Each row was made from one small tree. Brackets hold a mark, then the marks that hang from it, in alphabetical order. Every link used is in the known rows. Write each row's tree.
Known rows
[zuber [ribe [zodor figikas nuno]]]: [ 0.10  0.18 -0.04  0.11  0.14 -0.03  0.22  0.04  0.01  0.03 -0.14  0.17
 -0.07  0.08 -0.15 -0.05 -0.18  0.10  0.10 -0.10  0.05  0.00]
[bimal [kade [zuber [ribe zodor]]] viga]: [ 0.10 -0.30  0.05 -0.10  0.22 -0.02  0.14  0.05 -0.19  0.08 -0.23  0.13
  0.09  0.06  0.21  0.06 -0.43  0.28  0.09 -0.08  0.23  0.27]
[nuno lipab zuber]: [-0.15 -0.09  0.02 -0.02  0.01  0.00 -0.45 -0.06 -0.01 -0.03 -0.04 -0.16
  0.05 -0.05  0.06  0.01  0.13 -0.20 -0.07  0.18 -0.11  0.22]
[zuber [ribe zodor]]: [ 0.13  0.02 -0.03  0.02  0.00 -0.02  0.23 -0.02  0.13  0.08 -0.36  0.27
 -0.03  0.01  0.31  0.12  0.08  0.12  0.00  0.02 -0.01  0.32]
[bimal [kade [zuber [ribe [zodor nuno]]]]]: [-0.03 -0.09  0.03  0.06  0.17 -0.01  0.01  0.08 -0.08  0.01 -0.23  0.01
  0.00  0.13 -0.02  0.02 -0.47  0.24  0.15 -0.24  0.26  0.19]
[nuno zodor zuber]: [-0.15 -0.03 -0.06 -0.08  0.02  0.01 -0.49 -0.06 -0.04 -0.07  0.01 -0.30
  0.04  0.01  0.13 -0.04  0.00  0.02 -0.05  0.09 -0.22  0.07]
[lipab [nuno zodor]]: [-0.24  0.05 -0.18 -0.18  0.06  0.13 -0.10  0.03  0.07  0.05  0.05 -0.22
 -0.01 -0.04  0.06 -0.06  0.13 -0.02  0.01  0.13  0.00 -0.12]
[nuno [lipab figikas] zuber]: [ 0.04 -0.06  0.03 -0.02 -0.12  0.03 -0.36 -0.08  0.13 -0.02  0.30  0.01
  0.06 -0.10 -0.07  0.07  0.22 -0.13 -0.09  0.18 -0.03  0.02]
[zodor [ribe zuber]]: [ 0.17 -0.15  0.03  0.00  0.04 -0.04  0.40 -0.03 -0.02  0.03 -0.12  0.03
  0.00 -0.01  0.39  0.16  0.08 -0.13 -0.05  0.04  0.05  0.10]
[zodor figikas nuno [ribe zuber]]: [ 0.12  0.00  0.02  0.10  0.17 -0.05  0.41  0.03 -0.15  0.00  0.11 -0.05
 -0.04  0.07 -0.10 -0.01 -0.17 -0.14  0.05 -0.09  0.10 -0.21]
[nuno zodor]: [-0.21 -0.07 -0.14 -0.11  0.09  0.06 -0.31 -0.04 -0.02  0.03 -0.10 -0.20
 -0.02  0.00  0.19  0.03  0.08 -0.05 -0.06 -0.03 -0.19  0.04]
[nuno [lipab figikas [ribe zodor zuber]]]: [ 0.52  0.05  0.05  0.03 -0.36  0.05  0.21  0.01  0.20  0.05  0.14  0.22
 -0.03 -0.13  0.34  0.09  0.56  0.03 -0.16 -0.05  0.09 -0.13]
[kade zuber]: [-0.34 -0.05  0.05  0.05  0.24 -0.03 -0.21  0.01 -0.05  0.11 -0.11  0.15
  0.06 -0.01  0.08  0.06 -0.14 -0.15  0.00  0.03  0.10  0.16]
[nuno zuber]: [-0.12 -0.04  0.01  0.07  0.07 -0.04 -0.14 -0.06  0.08  0.00 -0.04 -0.03
  0.05  0.01 -0.06  0.10 -0.01 -0.14  0.00  0.22  0.03  0.32]
[ribe [zodor [nuno lipab]] zuber]: [ 0.32  0.00 -0.02  0.09  0.03  0.10 -0.09  0.08  0.01 -0.05 -0.11 -0.19
 -0.07  0.03  0.43 -0.07  0.18 -0.07 -0.01 -0.16  0.10  0.17]
[nuno [zodor [ribe zuber]]]: [ 0.12 -0.14 -0.03 -0.15 -0.01  0.01  0.04 -0.02 -0.12 -0.03 -0.07 -0.23
 -0.02  0.00  0.58  0.01  0.10  0.03 -0.09 -0.10 -0.18 -0.15]
[zodor figikas nuno ribe]: [-0.18 -0.03 -0.06  0.08  0.28 -0.04  0.25  0.00 -0.20  0.09  0.08 -0.13
 -0.02  0.04 -0.48 -0.03 -0.34 -0.28  0.06 -0.01  0.04 -0.33]
[kade [zuber [ribe [zodor nuno]]]]: [-0.13  0.09  0.10  0.13  0.14 -0.04  0.02  0.07 -0.03 -0.01 -0.22  0.20
  0.00  0.10  0.02 -0.08 -0.34  0.14  0.12 -0.14  0.14  0.14]
[lipab nuno [ribe zuber]]: [ 0.02  0.11  0.02  0.03 -0.23  0.02  0.68  0.04  0.28  0.05  0.03  0.22
 -0.01 -0.05 -0.06  0.15  0.36 -0.05  0.02  0.22  0.30  0.18]
[kade [zuber [ribe zodor]]]: [-0.02  0.05  0.09  0.03  0.10 -0.06 -0.04  0.02 -0.01  0.07 -0.31  0.34
  0.03  0.02  0.39  0.00 -0.14  0.18  0.01 -0.07  0.04  0.17]
[zuber ribe]: [-0.19 -0.04  0.00  0.01 -0.01 -0.06  0.26 -0.06  0.16  0.04 -0.27  0.31
 -0.01  0.02  0.04  0.22  0.06  0.02  0.03  0.09 -0.05  0.45]

Write each row's tree
[ 0.31 -0.16 -0.02 -0.23 -0.19  0.09 -0.18 -0.04 -0.07 -0.06  0.26 -0.22
 -0.01 -0.11  0.57 -0.02  0.32  0.06 -0.18 -0.15 -0.23 -0.46] | [nuno [lipab figikas] [zodor [ribe zuber]]]
[-0.28 -0.03  0.09  0.03 -0.11 -0.03 -0.19 -0.03  0.06 -0.17 -0.06 -0.07
  0.02  0.05 -0.27 -0.01 -0.09 -0.01  0.08  0.08 -0.09  0.34] | [zodor [nuno lipab [zuber ribe]]]
[ 0.04 -0.12  0.03  0.10  0.08 -0.02  0.47  0.01 -0.04 -0.06 -0.02 -0.11
 -0.02  0.08  0.03  0.09 -0.13 -0.16  0.06 -0.03  0.16  0.09] | [zodor nuno [ribe zuber]]
[ 0.02  0.06 -0.03  0.13  0.04  0.00  0.29  0.03  0.11 -0.01 -0.25  0.11
 -0.05  0.09 -0.02  0.05 -0.13  0.08  0.11 -0.05  0.09  0.28] | [zuber [ribe [zodor nuno]]]
[ 0.21 -0.02 -0.06 -0.15  0.09 -0.02  0.00 -0.01 -0.23  0.01  0.05 -0.18
 -0.03 -0.01  0.45 -0.09  0.05  0.06 -0.10 -0.15 -0.24 -0.43] | [nuno [zodor figikas [ribe zuber]]]
[-0.07  0.13 -0.01 -0.12 -0.03 -0.09 -0.35 -0.06 -0.05 -0.09  0.00  0.02
  0.02  0.02  0.04 -0.10 -0.03  0.27 -0.02  0.01 -0.36 -0.08] | [nuno [zodor figikas] [zuber ribe]]
[ 0.17  0.05 -0.01  0.03 -0.15  0.08  0.06  0.01  0.16 -0.03  0.09  0.13
 -0.05 -0.01 -0.03  0.01  0.10  0.08  0.03 -0.09  0.05 -0.03] | [zuber [ribe [zodor [nuno [lipab figikas]]]]]
[ 0.01 -0.01  0.03 -0.21 -0.32  0.02 -0.51 -0.09  0.11 -0.16  0.22 -0.02
  0.04 -0.07  0.16 -0.04  0.24  0.26 -0.09  0.01 -0.36 -0.09] | [nuno [lipab figikas] zodor [zuber ribe]]
[ 0.07 -0.14  0.03  0.00  0.35 -0.03  0.16  0.11 -0.31  0.04 -0.01  0.04
  0.05  0.12 -0.29 -0.11 -0.69  0.28  0.19 -0.21  0.28 -0.03] | [bimal [kade [zuber [ribe [zodor figikas nuno]]]] viga]
[-0.15  0.12 -0.01  0.16  0.20 -0.05 -0.13  0.00 -0.06 -0.04  0.17 -0.11
  0.02  0.07 -0.54 -0.07 -0.27 -0.17  0.10  0.09  0.08  0.02] | [zodor figikas [nuno zuber]]
[-0.11  0.14 -0.11 -0.14 -0.30  0.12  0.26  0.00  0.25  0.07  0.41  0.03
  0.00 -0.11 -0.37  0.05  0.31  0.05 -0.03  0.16  0.09 -0.42] | [lipab figikas [nuno zodor] ribe]
[ 0.10  0.28 -0.11  0.02 -0.01  0.03  0.43  0.07  0.09  0.22  0.04  0.14
 -0.03 -0.09 -0.28 -0.07  0.14 -0.07  0.00  0.17  0.22 -0.38] | [lipab nuno [ribe [zodor figikas]]]
[-0.02  0.00 -0.02  0.03 -0.02  0.04 -0.05  0.02  0.03 -0.03 -0.24 -0.02
 -0.05  0.04  0.09 -0.05  0.00  0.02  0.04 -0.10 -0.04  0.18] | [zuber [ribe [zodor [nuno lipab]]]]
[ 0.07  0.09 -0.11  0.06  0.23  0.07 -0.31  0.06 -0.16  0.08 -0.02 -0.20
 -0.07 -0.01 -0.08 -0.19 -0.06 -0.18 -0.01 -0.14 -0.01 -0.25] | [ribe [zodor figikas [nuno lipab]]]
[-0.16  0.15  0.06  0.13  0.05 -0.12  0.08 -0.02  0.03 -0.11  0.06  0.13
  0.01  0.10 -0.51 -0.02 -0.26  0.07  0.14  0.08 -0.02  0.16] | [zodor figikas [nuno [zuber ribe]]]
[ 0.07  0.07 -0.01  0.19  0.12  0.01 -0.08  0.03  0.01 -0.05 -0.03 -0.21
  0.01  0.08 -0.12 -0.07 -0.19 -0.09  0.07  0.07  0.16  0.17] | [ribe [zodor [nuno zuber]]]
[-0.06 -0.01  0.01 -0.14 -0.39  0.04 -0.44 -0.08  0.07 -0.07  0.34 -0.17
  0.04 -0.13 -0.19 -0.03  0.31  0.02 -0.17  0.06 -0.27 -0.35] | [nuno [lipab figikas ribe] zodor zuber]
[-0.13 -0.06 -0.05  0.05 -0.01  0.10 -0.12 -0.01  0.14  0.00  0.30 -0.06
 -0.02 -0.04 -0.36  0.07  0.09 -0.23  0.01  0.00  0.09 -0.03] | [zodor [nuno [lipab figikas]]]
[-0.07  0.07 -0.04  0.20 -0.03  0.01  0.36  0.04  0.07  0.07 -0.14 -0.03
 -0.05  0.04 -0.39  0.05 -0.06 -0.17  0.03 -0.01  0.19  0.05] | [lipab [ribe [zodor nuno]]]
[ 0.41  0.13  0.02  0.02 -0.13 -0.01  0.04  0.04 -0.03  0.09 -0.08  0.11
 -0.06 -0.09  0.35 -0.05  0.39 -0.03 -0.15 -0.11 -0.06 -0.19] | [nuno [lipab [ribe [zodor figikas] zuber]]]
[-0.25 -0.06  0.00 -0.14 -0.26  0.01 -0.54 -0.06 -0.07 -0.08  0.01 -0.34
  0.03 -0.09 -0.07 -0.08  0.22 -0.05 -0.16  0.06 -0.36 -0.13] | [nuno [lipab ribe] zodor zuber]
[ 0.03  0.16  0.06 -0.03 -0.26  0.01  0.39 -0.04  0.38 -0.06  0.33  0.36
  0.07 -0.04 -0.29  0.11  0.14  0.18  0.10  0.36  0.23  0.09] | [lipab figikas [nuno [zuber ribe]]]
[ 0.25 -0.03  0.02  0.00  0.15 -0.07  0.34 -0.02 -0.12  0.07  0.00  0.09
 -0.01 -0.02  0.26  0.06  0.03 -0.10 -0.05 -0.02  0.01 -0.18] | [zodor figikas [ribe zuber]]
[ 0.03 -0.07  0.07  0.01 -0.24 -0.01  0.14 -0.02  0.11  0.01 -0.12  0.10
 -0.02 -0.08  0.19  0.15  0.43 -0.14 -0.11  0.00 -0.03  0.24] | [nuno [lipab [ribe zuber]]]
[-0.04 -0.13  0.06  0.02 -0.09  0.02 -0.09 -0.05 -0.06 -0.09  0.40 -0.27
  0.05 -0.03 -0.42 -0.04 -0.14 -0.22 -0.01  0.12  0.03 -0.33] | [zodor [nuno [lipab figikas] zuber] ribe]
[-0.23 -0.37  0.08 -0.12  0.20 -0.05  0.18  0.01 -0.14  0.04 -0.15  0.17
  0.11  0.06 -0.09  0.17 -0.44  0.20  0.12  0.00  0.20  0.42] | [bimal [kade [zuber ribe]] viga]
[-0.18  0.10  0.07  0.04 -0.01 -0.07 -0.25 -0.02 -0.05 -0.13  0.06  0.00
  0.01  0.04 -0.39 -0.12 -0.14  0.01  0.07  0.03 -0.16  0.06] | [zodor figikas [nuno lipab [zuber ribe]]]
[ 0.09  0.06 -0.03 -0.15 -0.19  0.01 -0.27  0.00 -0.11 -0.01  0.04 -0.11
 -0.05 -0.08  0.25 -0.10  0.41  0.05 -0.17 -0.19 -0.34 -0.31] | [nuno [lipab [ribe zuber]] [zodor figikas]]
[-0.09  0.15  0.08  0.04  0.17 -0.03 -0.36  0.09 -0.22  0.02 -0.09  0.12
 -0.02  0.02  0.02 -0.27 -0.27  0.11  0.04 -0.24 -0.04 -0.26] | [kade [zuber [ribe [zodor figikas [nuno lipab]]]]]
